Each row was made from one small tree. The marks that hang from a mark follow it in brackets, in alphabetical order. Every link used is in the known rows. Write each row's tree.
In the rows, 128 means zero.
Known rows
bure[vusuz[bogel[posur] seti sume vogi]]: [155 128 162 116 113 101 109 105 118 108 133 153 192 112 119  84  99 114
 140 141 167 135 168 153  74 156 135 111 150 106 100 144 110 202 196  92
 195  92 108 154 143 107 175 148 133 105 106]
padu[vusuz[bogel[feki] maro popak vogi]]: [166 138 129 124 131  89 111 100 104 142  81 123 165 141  83  94 122 127
 146 157 174 132 119 124 121 131 139  84 153  82 107 103  93 168 175  72
 167  95 163 132 110 140 139 181 148 139  79]
padu[vusuz[maro popak]]: [136 161 128 132 145  99 124 111 108 129 109 140 155 146  99 114 125 118
 136 153 153 141 119 114 123 115 109  89 142 115 109 116 113 162 153  96
 172 112 183 133 116 140  98 163 151 145  98]
daga[vusuz[bogel[posur rusag] sume vogi]]: [181 114 148 117 110 106 131  91  71 157 109 117 190 143 128  59 104 140
 156 111 187  97 155 127 101 168 158 127 108 110 109 171 100 172 165 104
 146  92 115 136 103 123 185 144 152  78 108]
vusuz[bogel bure daga seti vogi]: [177 117  86 130 103 102  78  98 213 132 123 160  91 194  95  34 102  96
 178 175 154  98 123 184 110 144 166 134 126  88  88  98  74 175 215  99
 240 105  96 108 115 167 129 136 109 137  91]
daga[vusuz[bure maro padu seti sume]]: [151 158 165 124 139 103 108 114 128  91 171 168 138 153 125  54  89  54
 184 153 195 118 108 167  86 127  61 109 136 166  82 156 109 169 181 114
 212 127 160 127 112 113 142 135 153 130 123]
kikan[bogel[feki[virun] posur[vusuz] rusag]]: [163  90 118 113  78 118  93 168 114 143 105 150 129 112 142 106 123 107
 118  89 135  97 149 147 144 133 105 142 123  86 157 151 183 117  92 139
  99 134 141  84 128  97 142 150 126 129 118]
kikan[bogel[vusuz[seti]]]: [133  92 154 113 113 120  92 146 144 117 120 169 104 131 152 115 121  85
 138 115 106 127 154 167 142 131 108 135 159 115 110 139 170 139 106 136
 165 147 133 121 126 135 115 144 142 146 120]
kikan[bogel[rusag]]: [137  97 122 118 118 135  99 158 137 147 125 124 109 111 159 115 144 116
 128 108 126 101 129 136 132 152 122 132 121 123 138 147 166 111  75 119
 135 126 130 109 104 125 112 133 149 128 136]
feki[posur[bogel vusuz[vogi]] virun]: [188 107 100  96 102 124 119 156  65 159 135 129 116 163  85 100 134 105
 164 128 139 126 167 159 129 137 116  99 174  90 136 131  70 152 170 115
 159 131 132 143 144 117 151 158 109 150  77]
sume[vusuz[vogi]]: [120 104 163 124 114 155 121 128 107 143 111 123 121 131 119 118 133 138
 147 146 156 123 145 124 110 111 128 138 154 127 127 133 123 128 156 109
 151  81 139 134 149 142 146 160 164 136 124]
maro[vusuz]: [131 118 141 137 136 120 103 106 114 141 134 139 151 114  91 148 143 124
 124 133 107 145 141 139 130 120 138 129 134 120 116 109 135 118 132 145
 131 128 134 113 122 103 152 139 146 134 130]
vogi[vusuz[seti]]: [132 116 167 146 117 120 102  97 155 120 134 136 134 109 110 120 126 100
 143 141 106 119 121 148 122 116 105 108 123 152 109 139 121 120 138 154
 157 134 117 133 145 138 135 126 169 120 133]
seti[vusuz]: [113 113 136 145 132 148 131 130  99 113 139 111 134 116 116 113 132 146
 129  96 119 119 152 142 130 132 111 106 119 137 120 127 105 130 139 145
 133 146 102 102 129 120 138 162 155 129 133]
padu[vusuz[bogel bure daga popak]]: [166 155  82 138 142  98 114 106 140 130  99 146 123 166 106  49 121 127
 137 167 150 109 122 155  96 125 159  85 113  70  95 113  77 163 191  86
 193  93 139 104 111 144 112 137 124 147  79]
bogel[posur[vusuz[daga popak]]]: [151 148  88 127 113  90 109 145 113 140  89 165 189 160 128  95  97 136
 141 149 134 137 137 127 129 115 135 131 131  86 133 106 129 191 183 128
 129 118 154 122 138 122 125 138 111 148  97]
popak[vusuz[padu]]: [136 130 155 170 155 125 119 113 102 119 114 120 151  89 151 106 115  89
 149 124 118 135 131 141  99 141 132 108 151 139  98 147 110 143 117 124
 119 104 140 149 147 124 150 109 146 152 126]
padu[vusuz[popak sume vogi]]: [139 149 129 120 134 111 129 108  62 154 111  88 189 148 107 107 124 119
 146 178 181 110 138 117  95 141 130  88 135 117 111 114  73 173 181  66
 178  92 177 171 134 123 144 160 139 114 100]
bogel[posur[feki[virun] vusuz]]: [147 127 105 119  95 120 126 157 104 128  98 190 152 134 138 120  96 125
 108  98 134 142 164 151 132  94 124 127 151  93 160 128 143 159 155 136
 121 128 144 108 135 112 138 156  93 148  94]
bogel[feki posur]: [152 128 125 125  95 108 128 127 115 126 108 150 163  97 134 123 113 136
 114 105 134 112 104 122 135 109 119 159 114  97 141 146 158 141 136 152
  64 132 122 104 152 104 152 126 103 106 123]
seti[vusuz[bure sume]]: [130 125 135 144 136 140 129 127  96 104 163  98 134 109 127  79 138 125
 142 132 158  93 144 169  98 126 105 105 100 133 113 145  88 136 169 120
 165 135  97  94 131  89 161 151 137 124 132]
kikan[bogel[vusuz]]: [145  95 146 115 124 124  99 152 121 124 111 152 110 119 157 122 130 109
 133 107 115 130 146 159 133 129 129 133 166 107 121 143 161 131  98 133
 139 144 128 116 122 125 123 145 142 145 115]
kikan[bogel[feki[vusuz]]]: [143  90 145  96 107 144 107 174 115 126 116 128 109 111 156 126 138 109
 109  90 142 114 124 146 122 116 105 132 160 120 140 138 150 122  91 159
 127 150 144  96 106 103 137 144 133 138 118]
padu[vusuz[popak seti vogi]]: [123 137 138 125 112 108 115  95 107 146 112 125 162 168  89 116 118 100
 146 165 147 108 139 131 121 135 109  98 138 121 111  97 101 168 171  88
 201  98 183 162 142 155 120 158 152 117  97]
rusag[bogel[posur]]: [153 146 104 129  97 114 128  89 159 136 126 174 178 103 123 101 131 120
  81 104 137 132 109 151 149 124 147 139 127 105 120 143 146 172 127 135
 107 104  98  94 137 135 142 108 102 131 106]
bure[vusuz[daga maro]]: [146 154 117 139 143 112  93 148 155  97 127 152 122 127  96 107  95 136
 163 125 143 190 136 105  93 140 116 132 181 124 103 123 116 175 155 124
 172 134 128 125 119 133 108 161 141 143 112]
bogel[kikan vusuz[bure]]: [167 122 143 130 135 113 109 125 113  99 117 150 124  95 127 105 107  95
 170 108 147 114 152 183 147 113 119 162 136  89 129 146 154 143 144 111
 127 122 112  97 155 117 129 120  88 107 111]
feki[bogel[vusuz]]: [126 136 138 118 119 112 103 139 132 130  94 147 114 135 130 122 125  84
 130 128 116 140 153 143 130 131 137 143 155  84 126 152 126 123 122 133
 113 105 108 106  88 152 135 145 122 138 113]
bure[vusuz]: [126 134 157 134 135 128 116 136 112  99 137 128 139  95 115 141 120 139
 129 109 131 156 153 124  88 136 115 124 161 125 128 133 138 139 126 120
 140 118 124 136 145 109 147 137 146 116 121]
feki[posur[bogel]]: [171 125 105 111 130 122 133 153  93 150 140 133 120 119 127 105 146 128
 145 127 117 122 111 135 127 135 114 111 146 109 118 155 103 152 138 123
 128 130 111 137 128 123 126 121 113 140 104]
bogel[rusag]: [127 131 122 148 118 119 119 128 135 146 122  98 121 119 126 127 123 110
 141 121 128 108 140 103 141 163 127 136 102 133 144 138 138 111  98 109
 115 109 131 128 120 135 128 127 139 110 141]
popak[vusuz[bure sume]]: [157 122 156 163 137 117 125  97 101 122 132  95 131  90 142  81 140  98
 154 158 151 103 140 153  81 122 141 125 114 120  94 176 112 142 139 113
 159 100 124 125 139 100 177 106 127 137 120]
sume[vusuz[bure daga popak seti]]: [118 134 119 128 114 125  87 137 168 115 134 158  75 161 116  58 117  95
 188 198 157 112 132 150  94 101  95 128 110 112 112 114 123 153 209 109
 206  89 155 118 149 160 116 136 145 166 116]
padu[vusuz[seti]]: [114 135 145 139 116 121 139 102 132 127 118 154 137 157 104 115 114 101
  99 134 112 115 139 133 137 125  96 109 135 133  93 139 133 138 129 120
 186 111 158 124 132 142 101 145 142 123 117]
bure[vusuz[popak sume]]: [125 156 148 117 149 111 109 142  79 100 148  98 168  92 126 120 120 123
 164 161 171 148 157 116  59 147 106  93 138 122 130 123 111 172 173  85
 151 111 148 171 147  94 169 138 140 123 117]
rusag[bogel[feki[posur]]]: [161 139 106 125  92 113 120 118 149 140 132 125 131  88  92 107 146 114
  91 106 137 130 103 128 154 132 109 137 136 109 111 134 129 139 118 121
  86 120 101 103 137 129 172 120 106 146  99]
seti[vusuz[bure daga maro popak]]: [145 146  86 146 144 115  86 136 141 104 144 128 108 144  96  62 121 127
 199 148 164 129 120 151 109 119 110 104 114 112 112  94  73 174 204 126
 187 150 122  88 113 139 113 170 145 159 107]
seti[vusuz[bogel]]: [129 106 137 142 139 140 133 120 109 110 126 124 138 115 122  82 133 153
 121  97 119 120 161 161 128 141 136  85 115 112 110 132  95 136 151 131
 142 132  80  92 111 124 149 162 154 139 122]
padu[vusuz]: [127 138 135 140 130 127 147 110 106 135 106 135 146 142 109 123 126 131
  93 122 121 122 133 124 128 121 122 108 141 122 106 141 120 128 119 116
 152 109 150 119 126 127 109 145 142 120 112]
virun[feki[vusuz[popak sume]]]: [153 142 139 121 113 108 123 163  65 114 131  91 172 151 136 111 118  84
 156 151 177 152 157 140 108 141  84 107 163 149 149 105  91 156 167 111
 144 130 160 164  85 108 153 153 117 126 122]
rusag[bogel[feki kikan posur]]: [170 133 102 115  91 119 119 108 138 126 116 171 187  66 118  92 118 125
  98  85 152 120 101 157 171 119 116 161 116  85 131 151 178 168 125 132
  63 108  94  71 151 118 150 105  68 112 111]
bure[vusuz[maro sume vogi]]: [150 146 160 122 139 113 102 130 102 110 139 111 170 106  99 122 108 123
 167 146 190 168 146 114  73 148 117 122 186 137 110 134 101 182 169  85
 186 115 138 159 131 102 158 172 147 119 112]
virun[feki]: [152 125 128 141 107 116 120 151 107 117 126 122 146 145 121 121 122 123
 139 136 128 153 136 143 136 137  94 134 154 139 137 114 139 115 130 113
 113 135 120 138 100 124 135 145 121 120 137]
vusuz[maro sume vogi]: [157 142 132 114 131 108 111 120 115 142 133 108 164 140 109 106 114 107
 176 174 200 142 119 114 110 142 129 126 161 140 105 128  83 181 181  86
 187 122 144 156 111 119 141 171 129 130 119]

Which tree is each row?
[111 142 135 144 160 143 129 146  77 100 156 106 169 103 145  86 109 103
 143 122 150 121 142 152  96 155  92  76 130 160 105 134  70 153 169 113
 138 138 115 133 134  94 148 156 147 139 144]  seti[vusuz[padu sume]]
[165 106 125 111 131 121 120 135 121 115 104 141 139  89 131  82 118 141
 134 108 144 116 130 156 147 132 130 121 113  78 124 141 150 132 142 108
  93 115  96  93 122 116 150 125  93 122 119]  vusuz[bogel[feki kikan]]
[148 154 139 124 122  93 103 112 182  96 175 159 112 145 115  69 116  52
 169 195 186 114 111 164 110 113  77 125 118 143  92 148 123 167 186  99
 236 126 144 116 115 112 125 138 116 147 126]  vusuz[bure maro seti sume]
[147 162  82 106 122  79  65 129 159 139 138 127 146 196  91  56  81  71
 245 235 203 148 122 106 105 162 106 115 140 134  87  80  58 239 252  76
 247 132 176 185 113 171 113 174 121 158 106]  vusuz[daga maro popak seti sume vogi]
[150 137  93 122 139 101  70 115  94 167 128 101 177 149  78 104 121 116
 196 200 162 145 141 118  94 152 158 118 133 109 105  71  67 182 214 102
 170 121 155 161 122 116 166 156 132 138 114]  maro[vusuz[daga popak sume vogi]]
[148 102 116 112 102 135 107 176 123 147 105 165 131 100 187 119 123 112
 105  66 141 109 135 141 123 126 128 142 141 115 160 156 165 151  86 143
 129 128 140  94  94 120 109 142 127 125 114]  kikan[bogel[posur[feki[vusuz]] rusag]]
[135 146 104 140 136  96  92 156 167 115  93 179 146 186 122  53  69  74
 142 164 113 150 152 162 134 152 114  85 168 114  89  94 108 172 180 100
 192 108 146 127 115 133 123 147 124 190 105]  posur[vusuz[bogel daga padu seti]]
[121 140 125 137 122 120  94 139 166  96 137 154 114 139 100 103  88 115
 154 131 117 162 156 122  96 150 101 133 158 132 100 120 127 167 157 129
 187 131 128 137 141 142 118 142 137 130 121]  bure[vusuz[daga seti]]
[150 110 144 103 116 142 127 159  88 111 111 118 143  89 127 125 108 109
 138  77 164 117 136 139 147 116  86 150 141 116 150 137 143 140 126 149
  93 135 141  94 130 104 140 132  88 103 120]  bogel[feki[vusuz] kikan]
[148 135 159 129 133 117  96 125 121 110 129 128 150 111  90 142 114 134
 160 121 165 171 140 119  90 137 121 132 195 127 122 118 118 167 148 103
 173 117 136 145 135 121 141 171 158 119 107]  bure[vusuz[maro vogi]]
[170  88 160 156 119 116 113  89 100 143  80  92 144  94 118  92 132 130
 152 126 133 120 147 139 112 144 172 123 145  91 101 144 108 143 131 111
 120  92 109 132 133 132 197 134 142 137 102]  popak[vusuz[bogel[feki] vogi]]
[131 131 112 110 119 132  99 154 135 147 108 131 129 108 136 102 134  97
 144 112 139 103 137 135 144 151 117 153 102  88 148 164 150 114 103 111
 100  84 106  84  78 149 112 126 105 105 137]  feki[bogel[kikan rusag]]
[133 125 119 137 122 146 110 141 156 120 121 150  71 145 122  70 122 129
 153 161 150 119 126 141  97  97 124 146 130 112 112 141 121 127 172 122
 172  92 125  90 139 141 118 138 140 156 122]  sume[vusuz[bure daga]]
[156 148 104 134 151  97  89 146 145 108 115 188 117 158 130  71  63  47
 206 162 108 160 122 156 142 158 109 100 200 123 106 136 120 186 154 123
 175 130 134 135 123 148  86 141 106 167 119]  posur[bogel[vusuz[daga maro padu seti]]]
[185 142  91 104 107 121 120 154 135 128 152 153  68 175  85  94 116  72
 157  84 172 169 158 120 117 126 109 129 174 125 103 130  10 189 193 172
 193 179 147 128  98 156  93 170 112 162  70]  feki[posur virun vusuz[daga maro]]
[147 105 147 128 109 104  84 142 147 125 136 134  96 118 156  86 122  52
 158 139 139  88 155 168 126 155 104 139 125 119 117 164 166 129 106 102
 181 123 132 113 121 115 132 135 136 128 127]  kikan[bogel[rusag vusuz[bure seti sume]]]
[127 146 134 150 157 140 122 139  94  92 169 111 150 101 144  72 119  91
 149 133 165  97 128 182  82 138  94  83 118 149 108 136  69 142 178 108
 157 130 109 110 138  81 156 145 140 135 138]  seti[vusuz[bure padu sume]]
[135 125 103  91  97 139  97 189  89 150  89 135 125 161 120 105 105  90
 137 150 175 143 192 150 103 120 121 109 184  89 156 120  87 142 173  85
 165 102 148 123  83 124 175 195  93 164  87]  posur[feki[bogel virun] vusuz[sume vogi]]
[128 124 121 124 103 125  77 127 158 131 126 141  89 172 101  65 117  97
 206 203 174 106 131 150  91 111 110 136 126 110 115  96 102 165 225  95
 219  81 156 133 154 169 130 150 150 154 107]  sume[vusuz[bure daga popak seti vogi]]
[133 149 148 142 147 104  84 108 136 113 176 157 158 115 109  99 118  38
 148 182 144 118 123 187  91 129  97 106 127 145  91 116 112 141 180 114
 191 114 148 126 135  76 161 121 132 143 139]  maro[vusuz[bure padu seti sume]]
[157 159 117 168 170 105  99 128 125 116 115 129 150 114 143  55  85  73
 190 164 152 166 120 116  86 155 128 106 164 147  61 154  75 194 165 110
 165 119 146 152 120 129 127 133 129 179 123]  popak[vusuz[daga maro padu sume]]
[118 112 174 122 106 132 103 120 153 126 123 159 111 150  99 105 115 100
 167 164 162 139 139 128 126 107  91 137 165 143 104 130 137 153 172 109
 208  90 155 133 137 160 118 179 173 155 124]  sume[vusuz[maro seti vogi]]
[136 137 136 148 169 124 116 131 126  91 134 152 152 110 128  70 110 111
 143 103 141 147 130 167 121 145 115  62 150 132  96 123  79 160 167 115
 155 135 101 102 104 121 126 173 162 167 122]  seti[vusuz[bogel maro padu]]
[140 124  77 131 111 128  94 188 120 153  61 137 129 171 110 111  79 142
 149 140 136 161 158 118 131 122 135 133 201 110 142  76 112 166 162  94
 165 120 157 127 109 141 140 184 104 171  85]  posur[feki vusuz[daga vogi]]
[160 152 122  95 124  88  87 140 117 122  90 195 172 109 139  97 113  86
 169 122 158 144 136 155 143 111 123 154 139  50 134 156 148 189 167 126
 103 101 121  93  97 151 108 145  93 128  99]  feki[bogel[kikan posur vusuz[maro popak]]]
[138 172 129 120 164  72  80 122 176  92 140 189 153 142 133  62  92  40
 188 183 164 152 108 166 112 150  96  50 140 121  98  88  98 199 209  77
 198 111 165 161 108 153 110 140 146 189 108]  vusuz[bogel maro padu popak seti]
[126 152 168 126 134 104 104 130 140  82 159 150 145 112 107 108 100  89
 157 153 161 167 153 123  88 142  74 110 163 149  97 148 135 180 163 105
 207 125 143 149 130 108 135 158 144 134 127]  bure[vusuz[maro seti sume]]
[121 114 130 131 129 134 108 123  74 133 132  81 161 126 104 115 136 145
 176 129 154 111 150 141 114 143 123  94 122 124 137  85  73 160 181 113
 148 132 127 140 139 135 159 175 164 123 115]  seti[vusuz[popak vogi]]
[172 135 140 117 126  99 130 124  74 112 109 172 205  85 156  93  84 104
 155 105 156 125 162 155 145 126 124 163 127  87 116 178 150 201 171 118
  99 123 112 122 160 100 130 126  71  94 117]  bogel[kikan posur vusuz[sume]]
[123 166 100 131 156  92  65 129 129 128 154 149 171 146 105  82  91  49
 191 207 138 151 132 142  94 158 103  89 127 138  83  78  82 188 219 108
 182 128 172 167 129 116 140 135 129 165 133]  maro[vusuz[daga padu popak seti sume]]
[140  95 139 136 128 140 122 112 101 129 119 106 151 127 107  88 133 158
 139 102 138 115 159 161 124 149 154  94 132 111 112 113  74 149 167 118
 157 123  83 109 118 132 162 176 160 125 113]  seti[vusuz[bogel vogi]]
[138 129 134 104 125 121  99 149 120 124  93 159 130 114 134 109 119  90
 148 111 128 133 156 158 145 127 124 156 146  70 128 160 143 135 126 125
 104 103 103  93  96 149 121 137  97 121 116]  feki[bogel[kikan vusuz]]
[147 137 134 150 148 131  96 123 121 104 152 126 145 118 106  91 119  98
 174 119 175 117 108 180 103 129 107 102 159 144 113 105  64 156 179 110
 181 130 117 104 130 113 136 176 161 138 116]  seti[vusuz[bure maro padu vogi]]
[142 125 167 118 123 110 104 113 123 105 138 126 164 119 111  88 104 109
 151 151 165 140 174 147  74 166 126 100 160 118  96 133 102 183 184  79
 207  96 114 163 136 113 176 153 144 114 110]  bure[vusuz[bogel seti sume vogi]]
[161 150 119 131 154  91 117 108 112 132  91 142 166 121 107  75 118 117
 150 135 163 124 137 129 142 144 123  82 115  84 111 135 125 168 150  66
 165  85 158 111  98 144  97 156 137 132  97]  padu[vusuz[bogel[kikan rusag] maro popak]]
[108 141 122 124 129 129  78 148 140 130 119 147 125 167 120  71  87  76
 206 194 166 134 129 132  90 140  97 108 155 136 107  85  85 182 224  89
 192  84 175 172 158 172 117 157 160 169 119]  sume[vusuz[daga padu popak seti vogi]]
[181 163 107 144 150  91  71 116 152 119 138 116 132 117 108  58 122  99
 211 207 183 130  89 140  75 114 127  95 117 124 101 126  63 170 211 114
 187 134 131 129 122 123 134 139 147 148 109]  vogi[vusuz[bure daga maro popak sume]]
[129 119 118 107 111 158 132 165 109 116 126 148  79 131 138 138 106  90
 123  76 159 148 175 144 109 108 118 111 170 132 168 120  85 141 141 151
 152 151 152 122 105 137 130 160  98 145  97]  posur[feki[virun vusuz]]
[141 158 158 115 149  80  92 123 134  82 149 148 159 111 113  75 106  91
 176 175 180 165 161 138  74 152  97  70 144 113  98 126 116 204 203  74
 215 107 144 161 118 117 153 157 147 153 107]  bure[vusuz[bogel maro popak seti sume]]
[192 125  85 123 131 108 111 163  92 153 114 132 116 113 121  80 109 105
 191 110 113 121 141 128 155 167 113 139 144  91 118 165 113 168 136 109
 114 124 104 127 131 141 110 126  91 125 102]  feki[posur[bogel[kikan rusag vusuz[daga]]]]
[138 144 125 157 139 119  79 123 177 114 130 154 133 129 119  85  86  72
 170 153 108 137 101 148 105 140 106  96 147 162  87 119  80 147 167 149
 163 139 123 145 147 149 110 124 159 142 134]  vogi[vusuz[daga padu seti]]
[171 136 130  91 124 117 125 118 100 103 160 116 105 146 131  67 131  51
 159 144 221 105 183 192  67 126 143  69 114  94 144 126  27 168 220 120
 205 123 146 128 108 107 166 134 104 141  81]  feki[virun vusuz[bogel bure popak sume]]
